Each row was made from one path, in order. Every step used is in the known rows, and no mark comes twice. Write each row's path.
Known rows:
nevigi > noto > laru > komimo: [ 12.3   0.6 -16.3  -5.2  -6.2  18.3  12.5   6.9  30.3   8.1  -3.6  10.1
  19.2   1.2  10.6   9.6   0.4 -10.0  -0.9 -15.1  -2.7 -27.0  24.5 -16.2]
lomova > zarako > pifoti: [  1.8 -11.1   6.1  18.4  20.7   3.6 -12.3 -13.4   5.5   4.4   8.3  -7.5
  -5.6   2.0 -15.5 -11.5  -1.1  -1.6  15.6  16.2   8.7   8.4   7.8  17.5]
lomova > zarako > pifoti > nevigi: [ -3.9  -6.3   5.5   7.2  17.7 -16.3  -3.8 -13.1   2.1  -1.2  -2.6 -13.6
  -3.9  -1.3 -12.2 -18.3   7.0   9.0  12.2  14.8  -3.5  11.8 -20.6  14.1]
nevigi > noto > tole: [  6.2   3.9   6.2 -29.5  20.1  24.2  -5.2   7.1  21.7  13.6  11.8   8.4
   5.0 -11.2  14.1   8.6  -0.2 -14.5  -5.7 -12.1  11.9  -0.2  33.9 -15.5]
pifoti > nevigi > noto > laru > komimo: [  8.3   6.5 -16.8 -17.7 -10.6  -2.6  20.9   7.2  29.9   2.8 -13.2   4.2
  25.4  -2.2  13.8   2.1   8.0   1.1  -3.4 -15.7 -12.6 -24.0   0.5 -19.0]
lomova > zarako: [  9.7  -7.4   4.6   8.1  23.7   9.7  -5.4 -15.0   4.5   8.7  17.9 -18.7
  12.2   0.0  -9.2  -4.5  -7.3 -18.0   7.5 -14.4   2.4  -8.3  11.3  19.0]
noto > laru > pifoti > zarako: [ -5.8   2.4 -15.2  14.2   6.4  -6.6   6.4  14.6  -0.4   5.4   4.2   5.8
  20.8  -5.1   6.4   0.5   1.6   3.9   3.0 -18.2  -6.2 -11.4  21.3   7.3]
zarako > pifoti: [ -3.5  -2.7   7.2  10.9  10.1   6.3  -5.0   7.2  20.0   5.4   1.4  -7.1
 -10.5 -10.9 -19.4  -4.0  10.0   4.8  14.8  13.4   9.2   8.5  12.0   3.4]
komimo > lomova > pifoti > zarako: [ -6.7   3.0  14.5   8.3  14.2  -1.4  -5.3  -8.8 -55.5  -4.2  13.7  -7.0
 -18.9  -5.2   6.8  -3.2  -8.0   4.9  -6.7 -19.6  -4.3   6.2 -10.2  20.4]
laru > komimo > noto: [ -9.8   0.9   3.6  -2.6 -16.9   8.3  -6.9  -4.0  17.0   0.6  -4.4   2.6
  -2.9  -3.0 -16.7  10.2   4.1  -3.4  11.8  -1.1   2.2 -24.1   7.0   5.4]
zarako > pifoti > nevigi > noto > laru > komimo: [ -2.3   3.9 -15.7  -6.1 -13.3  -5.0  14.2   9.5  31.3  -0.5 -21.7  16.9
   8.1   0.1   6.9  -3.7  14.8  16.7   3.8  17.2  -5.7  -7.7  -2.7 -22.2]
zarako > pifoti > zadat: [-18.8  -0.2  21.7   6.3   9.2  -7.9  -9.0  13.5  16.0  10.2  -3.9   2.7
  -2.5 -15.3   2.9  -8.7  13.1  17.2   5.8  31.3  -3.2   6.2   5.9  12.2]
zarako > pifoti > nevigi > komimo > noto > tole: [-17.1   6.8   9.6 -33.7  -5.5  -4.0  -4.1  16.0  21.4  -5.7  -9.0  16.3
 -22.8  -2.4  -2.2  -2.5   9.7  15.3   0.4  31.3  10.1  42.1 -13.9 -19.0]
laru > komimo: [  8.1  -2.5  -4.3  11.7  -4.2  18.6   0.3  -5.2  23.2   8.1  -3.1 -13.7
  -5.5  -7.8  -9.0   5.9   5.0  -9.0   9.9  -3.0  -3.9 -16.5   9.2   7.5]
laru > pifoti > zarako: [ -3.1   3.4   2.6  14.1  11.2  -4.3  -0.6   3.6   1.2   6.1   2.4   0.7
  -5.7 -10.8  -2.9   4.0   5.4   3.2  -0.6  -1.5  -8.6  -5.6  10.1  15.7]
noto > tole: [  1.7   0.3   2.6 -13.8  16.9  22.4  -9.9   6.6  13.4  16.3  12.4  -9.9
   6.0 -10.5   4.9   0.7   2.4 -11.8   8.2 -15.8  12.2   6.6  26.8  -1.6]
laru > komimo > noto > tole: [-13.0   0.5   1.7 -15.9  -9.2  20.2 -18.4   1.3  13.7   6.3  -4.2  11.3
  -3.9   0.1   1.7   8.8   2.5  -5.3   9.3  -2.1  12.4 -10.5  21.1  -1.9]
nevigi > komimo > noto > laru: [  1.3   3.2  -5.7 -19.6 -11.3   9.6  10.6  19.4  30.3   0.1  11.8   7.9
  20.9   3.8  -9.3   7.9  -8.1  -7.0   0.5 -16.1   6.9   1.8  12.7 -18.2]
laru > komimo > lomova: [  7.7  -4.4   1.8   8.5 -10.1  10.6  -4.0  -6.7 -10.5  -4.2   1.8 -15.1
  -9.5   0.6 -11.0  10.4  -2.3  -9.2  -1.6 -13.9   2.9 -19.3   1.7   0.8]
noto > laru: [  4.4  -0.9 -13.1  -0.3   6.7  11.1   6.9  14.8  22.7  11.7  12.1 -11.1
  33.0  -6.4  -3.5  -1.3  -0.2  -9.8  13.6 -33.3   3.6 -14.6  25.9  -4.6]
nevigi > komimo > lomova > pifoti > zarako: [  8.1   3.7  11.4   4.3  10.3   7.5   7.2  -3.4 -42.1  -5.0  16.6  -3.3
 -34.7  -0.3   9.2   2.2 -12.9   0.7 -18.3  -4.5  -5.6  27.7 -19.8   9.5]
komimo > noto > laru > pifoti > nevigi > zarako: [  1.9   5.6 -14.0  -9.4 -16.5 -18.4  -1.6  13.8   3.9   0.7  -4.3  24.8
  27.2   3.6  -1.8   0.5  -2.6   2.6  -1.1  -3.4  -6.2   1.4   7.0 -16.3]
laru > komimo > lomova > pifoti: [  5.0  -1.9   1.0  24.1 -10.0  15.8  -8.6 -26.4 -38.1  -1.3  -6.3 -15.0
 -32.0   2.1   6.1   6.1  -2.5  -7.4   6.2   3.4   3.8  -2.4 -10.4  14.5]

Which path is each row?
[ -4.0  12.1   5.3 -11.7 -20.7 -12.6   4.6  -1.3  19.6 -11.7 -17.4   5.1
 -11.2  -4.1  -8.5  11.8   8.9  -1.1  -7.9  22.0  -4.7   8.9 -20.3  -6.9]  laru > pifoti > nevigi > komimo > noto
[ -6.9  -1.6  -4.8 -10.2  -5.5 -18.6   7.9   4.3  17.6 -11.5  -1.9  11.5
  11.7  17.1  -7.1 -11.6  -4.4  13.0   2.4  14.6   2.1  20.9 -19.4  -7.3]  lomova > zarako > pifoti > nevigi > komimo > noto > laru
[-13.8   1.3  -3.6 -12.9  -5.5  -0.6  -1.2  14.1  17.2   2.6   9.8   4.3
  34.5  -2.3 -11.1   3.1  -4.0  -1.4  12.1 -30.0   9.3 -20.5  25.6  -5.3]  komimo > noto > laru
[ -0.7  -5.5  16.7   4.6  16.4  -0.2 -11.1  21.9   6.9  17.5  10.4  15.7
   1.7 -10.5   2.4 -11.1   1.6  12.0  -8.3  35.4 -10.2  23.1  12.3   2.0]  nevigi > zarako > pifoti > zadat
[  2.5 -18.1 -12.7  23.9  -5.2  -0.7  -8.8 -11.1 -27.5  -8.8   2.6  -1.0
   0.7  24.5  -4.7  -7.3 -10.9   2.0   9.3   1.2   9.8  -8.1   0.0   3.7]  noto > laru > komimo > lomova > zarako > pifoti
[-13.6  -9.1  21.6  14.5  22.7  -9.7 -13.0  -5.4  -3.5   6.8   4.6   0.3
   3.9  -0.3   6.8 -16.2   2.7  10.6   4.6  31.1  -1.8   5.8   2.0  26.7]  lomova > zarako > pifoti > zadat
[  0.4  -2.8  16.6 -15.4  13.0 -20.9  -4.3 -15.9 -23.0 -14.3   0.9   2.8
  -8.6   7.0  -4.5  -6.6  -1.1   6.2 -17.2  10.2   2.9   2.7 -19.9  -5.9]  komimo > lomova > zarako > pifoti > nevigi > noto
[  8.8   4.2 -14.2   3.4  -2.4   5.8   6.7   4.7  23.0   4.7  -4.1  15.0
  20.2  -3.0  10.2  13.4   1.5 -11.0  -1.6  -5.0   7.3 -18.3  34.6 -13.3]  nevigi > noto > laru > pifoti
[ -6.5  -7.0  13.8   2.5   8.3 -21.3  -9.1 -14.6 -28.6 -13.6   2.6 -14.6
  -8.5   5.6 -13.5 -15.9  -1.2  11.2  -1.7   5.7   2.4  10.3 -28.0   7.1]  komimo > lomova > zarako > pifoti > nevigi
[-11.1   0.1  15.8  19.2  -9.1   4.1 -11.1 -21.5 -54.2   1.0 -10.5  -4.7
 -26.3  -2.0  28.2   1.3   0.8   3.5  -5.2  19.9  -7.2  -7.7 -13.9  23.2]  laru > komimo > lomova > pifoti > zadat
[-12.3  -0.6  10.0 -24.8   6.2  -4.7  -9.3  -3.1   8.3  -6.5  -0.6  13.8
 -19.5  13.5   0.0 -10.1  -1.6   7.8  -1.2  32.6  10.1  42.1 -18.0  -5.5]  lomova > zarako > pifoti > nevigi > komimo > noto > tole
[ 14.6   6.7   9.0 -19.5  -5.8  -4.4  14.0   8.3  -0.9 -10.5   2.6 -20.6
  -9.2  -5.6  -9.3   5.0  -3.7  -5.0 -19.0 -14.9  -6.5  14.9 -31.6 -15.5]  pifoti > nevigi > komimo > lomova
[ -6.5   6.5  -7.4  -5.2 -10.5  -7.1   9.3  20.4   9.8  -6.2   6.1  25.5
  10.7   5.1   0.6  10.8  -5.6   3.7 -10.3  -1.1  -5.1   2.8   8.6  -5.1]  nevigi > komimo > noto > laru > pifoti > zarako
[ 16.0   3.5   5.8  -2.8   7.5  -2.5  -5.5  -9.9 -48.6  -0.5   7.5  -7.2
 -13.4  -3.4   4.0  -7.7  -9.6  -4.2 -11.3  -5.4  -9.0  28.5 -22.6  -0.8]  komimo > lomova > pifoti > nevigi > zarako
[  8.2 -10.0  10.0   4.4  16.4   2.5 -12.0 -17.6 -29.0  -2.8  22.2 -21.7
   6.7   7.5 -11.7  -0.4 -16.5 -17.1  -5.8 -25.7   8.7 -10.6   1.0  12.0]  komimo > lomova > zarako
[  7.6   5.2 -11.0 -22.1 -17.5  -9.9  15.0   5.5  -5.1  -8.6 -12.7   3.0
  17.7   5.3  12.9   6.2   0.5   2.1 -16.4 -25.3  -8.2 -29.3  -7.6 -25.8]  pifoti > nevigi > noto > laru > komimo > lomova
[ -6.6 -10.5 -12.8  11.6  -8.3 -15.3   0.2 -12.2 -27.1 -15.0 -11.3  -6.0
   1.7  22.0   0.7 -14.3  -2.0  13.0   5.2   1.7  -0.2  -4.7 -27.9  -0.2]  noto > laru > komimo > lomova > zarako > pifoti > nevigi
[-13.8   2.2 -11.2   5.5 -16.8  -7.4  -6.5   4.1   8.8  -2.9  -4.2  12.5
  20.8   1.0  -5.6   9.9   1.8  -3.1  14.2  -8.5  13.6 -22.3  27.8  -2.4]  komimo > noto > laru > pifoti
[  7.9  -2.9 -21.0  10.5  -9.4  17.6   9.4   8.9  21.5   9.1  -2.0  -8.4
  19.7   0.2   1.6   2.8   1.4  -5.6  15.1 -19.8  -1.4 -21.1  16.2  -2.2]  noto > laru > komimo
[ -3.6   0.4   4.2  19.6   0.4   7.0  -1.9 -17.4 -54.8  -3.6   1.7  -2.2
 -30.2   0.6  10.6   0.4  -5.2   7.1  -5.2  -4.8  -9.9  -4.4 -17.0  23.5]  laru > komimo > lomova > pifoti > zarako
[  1.4   2.8  -6.9   1.4  -1.0   3.4   9.3  -5.3 -47.0  -3.4   1.3  20.1
  -8.5   9.0  28.9   4.8  -9.4   9.3 -15.5 -15.2  -5.8 -14.9  -0.5  -1.3]  nevigi > noto > laru > komimo > lomova > pifoti > zarako
[ 11.0   8.8  -4.0   0.4 -11.5  -1.4  14.5  -2.6  27.3  -1.7 -17.2 -10.6
 -15.9  -8.0  -0.6   7.7   9.8  -5.9  -5.5  20.6 -10.0  19.4 -20.4  -4.4]  laru > pifoti > nevigi > komimo
[ 14.3   8.3 -21.4   2.3 -15.0  -6.8  22.2  10.6  28.7  -1.4 -14.2  -4.7
   9.3  -1.3   9.0   4.5   5.7  -4.1  -2.1   3.3  -7.6  12.9  -9.7 -13.5]  noto > laru > pifoti > nevigi > komimo
[ -0.8   7.8  -3.6   4.2  -4.4 -11.9   3.3  -8.1  13.2   0.6 -16.3 -14.5
  -2.4 -14.8  -1.9   2.5  14.9  -0.5   5.4   6.5  -7.3  -1.2  -6.5   6.5]  laru > pifoti > nevigi
[ 15.9 -11.3  11.0  11.3   9.0   4.9  -3.6 -10.6 -13.5 -11.5  14.2  -5.7
 -29.4  16.1 -16.0  -1.8 -14.8  -7.7 -11.1  18.1  11.7  26.8 -16.1   0.6]  nevigi > komimo > lomova > zarako > pifoti
